Each row was made from one walk, in order. Every step used is in the known rows, and no mark comes twice. Write each row's walk.
In the rows, zero is written as 128.
Known rows
M U Q: [144 132 116 121 105  79 105 138 114 125 170 107 114 119 148 105 107 189
  77 139 151 154]
V Q: [204 138 126 106 114  82 121 142  92 144 151 130  93 121 104  87 129 177
 100 128 153 143]
K M V Q U: [199 127 135 105 121  74 109 164 101 113 141  73 105 116  76  81 131 147
  92 126 140 117]
U Q V: [142 146 128 105 106  95 121 122  97 168 142 163  99 138 112 125 156 187
  56 151 136 136]
V M U: [172 125  92  92 127  82 124 127 113 104 180  90  88 130 139 119 125 154
 107 142 165 148]
R J M U: [164 182 116 112 143  69 131 157 124 153 162  88 103 121 159  92 103 177
  88 104 167 142]
V M: [173 142 113  81 123  86 130 127 110 126 166 143  88 124 107 133 139 165
 103 140 164 141]
R V M: [174 100 109  77 124  91 121 125 109 105 155 153  96 139 119 134 153 153
  96 102 151 127]
K M U: [175 182 108 108 137  71 125 154 114 109 160  70  95 125 143 101 124 163
  99 127 157 136]
R J M: [162 200 134 100 142  79 139 159 123 171 149 136 102 116 124 104 120 190
  91 100 164 135]
M U: [153 149 105 123 130  85 126 143 109 111 168  82 107 121 135 103 112 161
  82 128 162 153]
Q U M: [156 157 142 104 122  81 116 151 110 118 160 115 117 118 114 102 107 158
 119 164 162 136]
Q U M V R: [163 108 140 111 125  93 126 150 109 108 174  93 118 124  34  89 118 152
  88 182 157 125]
J R V M U Q: [175  99 108  89  84  88  88 125 134  99 188 155 102 136 169 100 126 136
  87 101 148 126]
V R: [169 151 124 117 129  91 142 128 106 120 175 132 104 130  59  95 119 181
  87 128 166 142]
Q V R: [167 150 118 112 130 102 142 119  97 145 160 141  93 154  54 106 144 161
  65 144 157 131]
U M V: [159 130 137  95 125  88 127 155 100 137 143 110  94 119  84 118 152 157
  75 202 149 126]
M U Q V: [138 130 111 111 105  91 110 122 104 146 155 115 101 141 145 107 134 176
  57 152 136 142]
R V: [162 124 120 113 127  96 124 140 103 114 144 148 108 130 117 121 140 158
  73  90 147 135]
R V Q: [209  95 128 104 109  92 111 141  90 118 136 143 102 135 121  89 138 160
  90  80 141 133]
Q U M V R J: [159 112 155  98 123  87 111 163 115 124 171  96 129 117  56  83 107 175
  74 151 153 130]

Write each row's walk
[183 130 144 106 127  77 114 172 111 160 142  90 110 111  91  77 113 166
  82  95 147 131]
R J M V Q U
[186 132 111  85 110  93 115 130 123 110 178 177  96 140 126 123 143 122
  95  94 162 117]
J R V M
[187 126 132 117 113  83 109 146  96 125 160 110 112 115  97  80 101 161
 107 106 155 145]
V Q U
[180  90 131 117 114  85 113 155  95 119 149  87 112 115  64  88 122 151
  72 126 142 137]
M V Q U
[174 175 111 111 146  85 138 137 116 158 171  96  88 156 112  78 116 161
  74 118 161 126]
Q V R J M U
[168 163 132 113 119  72 119 135 131 151 182 119 111 124 128  62  87 214
  86 107 164 144]
V R J M U Q
[165 114 122 118 135  96 143 139 105 122 169 106  98 125  27 107 136 164
  56 145 156 138]
M V R
[166  69 105  82  97  89  93 122 112  97 166 127 107 138 170 118 132 173
  89 107 140 133]
R V M U Q
[166 179 142  97 116  86 132 125 117 192 156 166 101 149  94  82 131 209
  69 120 151 120]
U Q V R J M
[177 197 131 108 143  79 151 145 124 160 170 139 102 129  83  83 107 194
  97 102 170 135]
V R J M
[167 178 103 125 143  79 145 146 115 133 170  89  88 128 135 100 113 152
 102 137 169 137]
J M U
[214 139 131  93 123  74 119 160  96 130 128  89  84 122  81  95 163 162
  86 138 133 119]
K M V Q
[153 165 130 107 145  78 142 168 118 166 140 111 105 114  92 119 139 172
  55 117 153 130]
R J M V
[167 149 124 117 112 101 119 139 119 119 163 179 111 130 123 107 138 124
  69  89 158 124]
J R V
[218 123 132 109  97  91 108 148 105 123 160 173  98 130 126  75 132 121
  86  80 148 122]
J R V Q
[195 100 127 107 117  89 121 155  89 139 140  97  92 118  68 103 146 162
  63 141 141 138]
M V Q
[217 121 153 101  84  90  84 152 112 110 165 159 112 135 137  56 112 117
 118 119 155 113]
J R V Q U M
[160 110 108  84 103  76 104 121 118 119 177 113  98 122 150 113 122 187
 101 145 154 147]
V M U Q
[160 128 117  73 101  92 115 110 104 159 149 168  85 147 117 136 164 178
  80 160 140 127]
U Q V M
